Each row comes from the steps of one walk. Every step used is in the known rows, and no mark comes twice. Write the walk behind each row, first mark first.
In the rows, 128 means zero.
Known rows
rezi -> nelo -> goro -> gotar: [114 129 142 155 132  93 133 117  96 124 101 137 154 122 135 146 118 183
 136 126 117 122 124 124 107 135 117 120 131 114 143 107 137 141 109 125
 140 132 113 144 131]
rezi -> gotar -> roleto -> kezu: [124 124  90 123 130 158 127  90 127 131 140 148 115 135 124 149 129 107
 119 134 133 145 124 130 126 136 148 126 123 145 123 141 115 121 143  98
 124 110 132 114 119]
tepa -> nelo -> goro -> gotar -> roleto: [108 129 186 139 118 120 132 107 126 142 122  98 136 140 138 123 115 159
 134 127 115 120 125 137 119 144 140 130 120 122 115 126 122 135 115 100
 135 131 109 142 128]
nelo -> goro -> gotar -> roleto: [100 127 134 147 125 125 128 125 119 135 133  86 138 131 131 137 117 157
 129 134 122 126 125 138 119 142 136 146 118 120 129 125 133 134 101  89
 139 125 111 153 134]
tepa -> nelo -> goro: [121 122 154 130 129 100 130 135 134 140 111 136 148 126 127 122 124 140
 127 119 110 115 122 123 119 129 129 109 133 108 123 112 134 142 154 129
 126 130 133 144 120]
nelo -> tepa -> lobi -> kezu: [131 127 159 122 123 153 134 155 142 133 121 138 130 151 126 131 140  95
 137 139 125 119 137 119 117 136 124 122 129 130 155 125 123 130 137 174
 122 134 134 124 132]
kekag -> kezu -> roleto: [150 128  60 113 126 138 138 125 166 115 131 103 128 137 128 124 127 141
 124 120 125 134 127 125 132 112 128 128 129 124 111 116 133 127 153  87
 128 127 120 116 128]
lobi -> tepa -> nelo: [137 121 103 122 138 120 119 136 160 148 113 145 125 137 124  94 135 103
 132 130 132 119 127 121 128 130 136 119 124 127 117 122 150 144 136 139
 116 128 135 112 117]
gotar -> roleto -> rezi -> goro -> nelo: [145 145 109 144 142 127  98 145 132 129 168 152 135 115 124  94 135 124
 119 113 138 129 118 145 162 120 141 133 132 133 103 118 128 110  85 146
 130 118 146 126 125]
lobi -> tepa -> nelo -> goro -> gotar -> roleto: [101 125 155 139 125 120 116 114 142 156 111  99 125 143 132 112 119 145
 143 137 122 114 129 131 111 151 131 139 113 135 110 131 136 144  94 101
 134 126 106 137 127]
tepa -> lobi: [121 128 127 123 128 140 138 143 155 137 121 121 130 131 126 126 136  82
 135 139 128 134 124 126 129 123 142 129 132 129 134 137 156 136 144 158
 116 130 138 138 130]
roleto -> kezu -> rezi: [153 125 137  96 144 122 140 129 118 126 106 120 132 117 127 154 127 109
 111 132 141 134 134 114 144 120 129 124 132 123 133 125 130 128 177 102
 119 125 146 133 117]
rezi -> kezu -> roleto: [153 130  67 126 124 129 121 134 147 117 127 135 118 121 116 104 131 145
 144 123 126 143 133 120 137 123 127 134 128 141 126 130 127 123 159  84
 125 144 135 111 124]
rezi -> goro -> nelo -> tepa: [152 141 119 156 150 115 101 160 136 123 146 191 160 128 119 115 139 134
 123 133 126 118 121 134 148 138 136 117 133  91 125  94 149 116 111 117
 127 121 144 123 124]
goro -> gotar: [125 130 112 143 133 126 144 134 119 118 134 118 142 118 133 136 125 127
 122 138 139 130 121 133 139 131 141 132 125 123 136 115 140 138 121 101
 127 137 125 123 124]
tepa -> lobi -> kezu -> roleto -> rezi -> goro: [151 145 131 122 107 163 138 141 138 124 161 124 127 105 114 109 136 104
 147 122 139 142 130 127 138  95 109 125 132 167 139 136 100 116 143 201
 128 142 134 117 132]
kekag -> kezu -> roleto -> gotar: [109 124  84 116 119 147 139 119 162 121 121 109 131 131 128 143 124 122
 120 129 135 132 127 126 136 129 123 125 127 125 123 117 134 134 160 110
 130 128  99 106 134]
goro -> gotar -> roleto -> kezu -> nelo: [147 126 121 111 134 129 127 111 115 116 141 112 115 140 136 141 130 145
 135 147 132 139 126 132 116 141 135 134 118 128 132 148 112 112 125  82
 134 121 114 126 131]
rezi -> nelo -> goro -> gotar -> roleto: [106 134 139 148 127 107 122  99 112 132 107 130 142 142 135 133 118 188
 141 124 115 125 126 131 112 138 128 138 126 122 134 118 129 132  86 116
 140 123 109 149 138]
roleto -> rezi -> goro -> nelo -> tepa -> lobi: [133 148 169 148 133 114 104 165 141 129 154 186 140 121 129 111 139  85
 125 130 128 117 122 130 153 132 125 120 136 117 109 115 151 115  99 212
 123 131 145 125 128]
roleto -> kezu -> rezi -> nelo -> tepa -> lobi: [139 135 200  98 134 114 133 114 125 135  71 181 126 151 136 152 131 109
 132 136 121 126 140 104 126 135 115 120 136 121 135 133 147 122 158 180
 114 129 141 132 128]
tepa -> nelo -> goro -> gotar -> roleto -> kezu: [112 127 193 119 117 122 135  91 102 137 111 106 131 132 143 149 114 171
 142 136 118 122 127 127 113 148 130 120 117 142 115 126  98 131 139  99
 141 124 102 143 125]
rezi -> nelo -> goro: [126 123 118 140 139  92 118 125 115 133  98 158 154 128 124 131 124 168
 132 115 114 120 125 120 107 124 122 115 138 111 144 106 142 141 126 146
 133 122 130 147 130]
tepa -> lobi -> kezu -> roleto -> rezi: [149 132 141 104 109 155 141 154 144 120 146 110 110 122 129 113 137  98
 136 121 134 139 136 124 126 102 116 129 126 172 133 151 106 124 135 203
 128 146 130 110 132]
tepa -> nelo -> goro -> gotar: [108 127 182 145 122 100 140 127 112 132 115 118 147 118 136 138 116 157
 131 128 117 118 123 129 120 139 126 111 125 113 122 112 124 144 137 110
 134 139 116 139 121]
lobi -> kezu -> roleto -> gotar: [120 123 113 117 119 164 136 133 132 120 129 130 129 127 121 137 132 131
 130 130 144 137 135 126 125 123 124 123 125 146 157 128  98 130 157 136
 135 136 105  98 135]
lobi -> tepa -> nelo -> goro -> gotar: [104 123 155 143 128 101 127 131 131 146 110 115 137 119 131 120 120 137
 138 137 124 112 127 122 110 145 121 120 117 127 117 117 139 150 116 109
 135 135 110 131 121]
gotar -> roleto: [132 125  79 126 133 143 119 128 149 134 138 120 130 145 126 109 134 117
 124 127 130 131 124 136 143 126 156 147 126 123 130 130 142 129 122 108
 120 120 137 133 130]
kekag -> roleto -> rezi: [149 123  88 122 143 116 143 135 133 129 143 157 124 106 125 108 140 102
 116 110 141 136 130 132 155 103 129 130 133 123  92 119 144 133 137 147
 122 125 151 134 121]
tepa -> lobi -> kezu -> gotar: [115 123 131 119 106 158 139 153 125 125 130 116 106 120 124 144 135 107
 142 151 134 131 130 129 121 117 114 104 128 141 157 145 115 128 147 142
 122 136 131 118 136]
roleto -> gotar: [ 96 119 109 135 135 133 129 137 132 134 119 141 140 121 126 136 128  95
 118 136 144 126 122 128 135 137 141 125 133 117 146 115 147 143 149 143
 124 128 116 120 129]

Which walk is each row?
[138 123  69 128 120 110 130 128 122 117 139 167  92  85 117 111 135 125
 137 123 135 136 133 125 158 111 103 112 129 128  96 132 129 121 151 101
 122 132 150 121 124] : kekag -> roleto -> rezi -> kezu -> gotar
[106 124  82 134 116 145 113 131 143 126 145 141 108 131 126 127 133 127
 127 139 128 129 122 139 143 125 146 133 118 119 132 142 139 123 112  80
 120 119 135 118 134] : kezu -> gotar -> roleto
[141 128 106 142 141 105 111 131 133 123 104 211 148 152 132 117 135 143
 127 121 114 114 127 117 132 136 132 123 136 100 139 102 155 132 117 157
 121 125 139 116 129] : rezi -> nelo -> tepa
[119 123 149 141 130 101 113 135 118 121 158 104 118 120 135 123 120 141
 120 123 118 120 124 139 113 134 120 145 126 116 116 144 123 121  85 132
 140 126 114 143 136] : kezu -> nelo -> goro -> gotar -> roleto -> rezi
[124 131 122 120 126 145 138 109 106 122 135 109 124 131 140 147 124 141
 134 144 141 137 126 131 135 140 144 141 116 148 131 133 111 124 123  96
 134 122 108 132 126] : goro -> gotar -> roleto -> kezu
[132 114 168 112 129 129 131 155 126 137 123  93 130 137 117 134 136 122
 142 137 113 125 135 125  76 123 105 109 137 123 160 144 114 126 153 152
 135 129 129 150 138] : tepa -> lobi -> kezu -> nelo -> goro
[124 125  90 147 134 125 132 126 129 121 161 160 121 104 123 131 128  76
  96 114 139 135 119 131 143 119 138 123 137 132 111 129 139 132 129 159
 120 130 146 104 113] : roleto -> rezi -> gotar
[125 128 143 144 134  82 146 107  92 127 117 160 137  99 134 127 124 172
 131 112 124 128 132 129 129 117 102 124 133 124 100 107 133 137 106 149
 141 128 123 152 128] : kekag -> roleto -> rezi -> nelo -> goro -> gotar
[126 144 113 136 126 151 135  89  97 127 144 124 146 119 127 141 121 151
 147 149 144 138 120 135 145 135 138 134 122 143 136 117 110 118 132  87
 135 116 113 137 126] : rezi -> goro -> gotar -> roleto -> kezu
[148 130 126 105 111 167 147 145 149 128 130 104 118 136 122 126 138 118
 146 133 131 144 137 125 116 111 126 129 126 159 148 147 112 126 151 153
 127 142 127 117 136] : tepa -> lobi -> kezu -> roleto
[145 128 124 139 151 109 103 170 143 119 133 176 141 143 131 120 141 122
 112 130 121 115 127 129 138 144 143 123 127  96 120 107 151 125 104 120
 126 126 144 114 123] : goro -> nelo -> tepa
[134 127  92 126 131 134 117 137 139 126 153 131 118 127 133 104 131  96
 115 113 136 127 124 136 150 119 145 148 128 138 114 134 136 126 105 159
 123 123 139 126 126] : gotar -> roleto -> rezi
[136 131 138 121 104 166 145 131 141 121 162 128  96 120 120 131 135  83
 125 118 134 151 134 128 120 106 117 123 128 173 125 159  99 121 139 191
 125 144 134  91 124] : tepa -> lobi -> kezu -> roleto -> rezi -> gotar
[108 132 152 148 120 109 117 120 104 127 142  92 119 104 131 121 114 148
 138 120 126 124 131 129 129 144 117 145 124 150 112 128 110 127 104 116
 141 135 112 142 128] : nelo -> goro -> gotar -> roleto -> rezi -> kezu
[129 118  90 125 117 144 132 154 109 113 139 128 122 112 120 143 135 135
 129 139 136 126 128 129 131 116 116 102 126 128 157 127 100 128 141 101
 127 128 134 109 129] : lobi -> kezu -> gotar
[137 114 103 120 142  99 123 137 141 124 122  85 146 133 120 135 125 143
 120 124 108 116 124 125  96 126 105 110 141  85 122 114 138 131 153  88
 135 114 124 148 131] : kekag -> kezu -> nelo -> goro
[120 134 110 140 127 144 133 120 131 124 141  99 129 140 135 122 125 132
 129 135 136 134 123 141 145 136 150 151 118 128 128 132 138 129 101  90
 127 130 120 131 130] : goro -> gotar -> roleto
[118 128 145 132 128 132 125 155 159 136 120 153 131 150 130 123 135  77
 130 140 117 122 128 121 133 140 139 131 129 110 135 124 166 133 136 168
 116 132 140 131 130] : nelo -> tepa -> lobi
[117 130 150 153 130  80 128 128  87 118 121 150 144 102 142 136 116 164
 123 111 123 119 122 124 118 126 109 121 132 133 124 112 132 139  91 177
 141 136 115 136 128] : roleto -> rezi -> nelo -> goro -> gotar
[105 127 155 108 107 177 143 137 150 134 118 115 118 134 126 140 133 100
 145 141 141 142 137 125 115 126 122 125 126 162 161 143 113 131 162 173
 129 140 106 109 142] : tepa -> lobi -> kezu -> roleto -> gotar
[155 122  98 120 144 113 119 143 158 117 129 133 134 156 129 123 134 119
 116 129 113 110 126 122 117 137 119 116 137  75 121 112 146 123 143 106
 123 116 134 119 131] : kekag -> kezu -> nelo -> tepa
[129 125 139 146 135  89 121 132 104 119 122 107 132 115 121 135 120 166
 144 139 116 125 127 124 100 145 104 118 132 108 133 127 122 125 141  67
 141 139 120 144 130] : rezi -> kezu -> nelo -> goro -> gotar
[148 128  83 127 125 124 126 152 149 113 156 148 117 108 130 112 131 113
 114 111 133 135 125 127 147 103 133 139 126 140 111 134 131 127 126 153
 126 139 138 107 123] : kezu -> roleto -> rezi
[153 119 118 106 144 127 103 129 143 123 134 170 120 162 130 125 139 128
 129 142 112 124 132 122 118 146 135 131 122 106 131 138 125 106 132 107
 124 110 134 124 133] : gotar -> roleto -> kezu -> nelo -> tepa
[118 126 126 135 130  99 106 119 119 134 117 153 133 131 132 112 125 153
 127 103 114 118 126 127 121 122 123 136 135 133 120 124 133 130  93 184
 134 117 129 142 133] : gotar -> roleto -> rezi -> nelo -> goro
[153 131 141  94 141 128 125  91 113 132  86 144 124 144 131 136 129 152
 124 119 132 134 136 116 137 121 130 134 133 133 128 137 123 118 142 120
 120 115 139 135 127] : gotar -> roleto -> kezu -> rezi -> nelo
[141 132  99 129 133 118 111 117 131 127 125 163 122 136 137 100 132 129
 125 104 128 126 124 131 148 117 136 139 133 138 117 128 134 125  94 190
 123 122 139 121 130] : gotar -> roleto -> rezi -> nelo
[122 131 122 129 138 152 129 101 149 140 131 119 115 140 116 135 127  90
  98 119 137 143 129 137 139 126 151 147 131 113 113 149 145 124 137  77
 111 121 156 117 120] : kezu -> rezi -> gotar -> roleto
[102 129 148 147 124 111 123 128 111 127 152  98 131 112 137 130 117 136
 119 121 125 120 124 137 131 133 128 148 121 135 114 128 128 133  86 141
 141 129 111 144 130] : nelo -> goro -> gotar -> roleto -> rezi
[145 129 136  92 141 144 132 111 125 135 112 107 122 134 128 144 127 113
 116 127 139 135 136 123 143 125 143 145 125 129 126 142 123 120 158  93
 119 117 141 138 123] : gotar -> roleto -> kezu -> rezi
[124 121  91 124 112 165 120 137 122 122 144 118 104 132 121 128 136 137
 133 137 134 129 131 136 131 121 129 121 119 138 148 143 101 122 124  86
 127 121 131 112 136] : lobi -> kezu -> gotar -> roleto
[134 150 204 128 122 162 161 123 101 134 121  75 144 114 118 143 124 111
 139 145 152 137 134 131 138 118 108 124 137 135 156 131 114 125 150 128
 124 144 135 142 129] : tepa -> lobi -> kezu -> rezi -> goro -> gotar
[130 140 128 142 125 115 123 109 108 118 132 145 123 130 146 113 123 147
 127 112 134 127 122 135 147 125 136 143 127 146 116 130 128 126  74 169
 130 132 121 117 129] : goro -> gotar -> roleto -> rezi -> nelo
[106 130 200 141 114 108 129 118 115 135 139 110 123 120 144 120 113 143
 123 112 120 115 124 136 134 136 130 132 122 134  97 129 119 134 100 147
 135 135 112 137 123] : tepa -> nelo -> goro -> gotar -> roleto -> rezi
[109 129 182 115 131 123 139 103  97 132 109  82 134 120 133 171 112 155
 119 139 132 131 136 125 119 139 126 145 119 127 130 137 113 125 134  73
 139 121 115 156 126] : nelo -> goro -> gotar -> roleto -> kezu -> rezi
[135 130 113 121 139 138 151 102 147 127 115  88 129 128 118 153 120  93
  88 117 139 133 128 127 134 120 124 120 143 100 104 127 142 131 165  70
 113 122 143 115 113] : kekag -> kezu -> rezi -> gotar
[145 130 179 122 120 122 124 147 118 126 113 185 129 145 138 114 138 108
 136 118 123 113 137 114 123 124 106 116 137 146 144 128 117 126 117 252
 124 136 136 114 133] : roleto -> rezi -> nelo -> tepa -> lobi -> kezu
[138 129 137 119 132 177 137 102 130 134 133  96 114 142 112 137 129 102
 105 117 142 143 139 137 128 120 136 134 133 132 136 150 103 121 142  83
 118 122 153 111 122] : lobi -> kezu -> rezi -> gotar -> roleto
[136 112 125 105 139 116 109 121 127 134 128 123 126 138 123 140 130 148
 134 137 112 128 131 124  94 135 124 127 125 116 134 142 115 115 140  97
 138 107 123 153 134] : gotar -> roleto -> kezu -> nelo -> goro
[135 126 143 111 121 158 146 149 130 134 121 101 129 137 123 130 140  95
 141 139 136 133 134 124 119 120 127 119 136 148 157 133 116 133 156 166
 123 134 135 132 131] : tepa -> lobi -> kezu
[115 127  75 136 112 140 108 123 137 123 130 137  98 124 117 114 129 142
 145 139 126 133 127 130 142 136 134 127 122 131 128 145 126 119 131  66
 120 126 135 117 131] : rezi -> kezu -> gotar -> roleto
[102 125 137 153 132 105 138 137 107 125 129 101 151 109 129 150 117 150
 125 137 127 123 123 131 113 137 125 128 124 112 136 109 136 143 116  96
 140 134 113 147 127] : nelo -> goro -> gotar
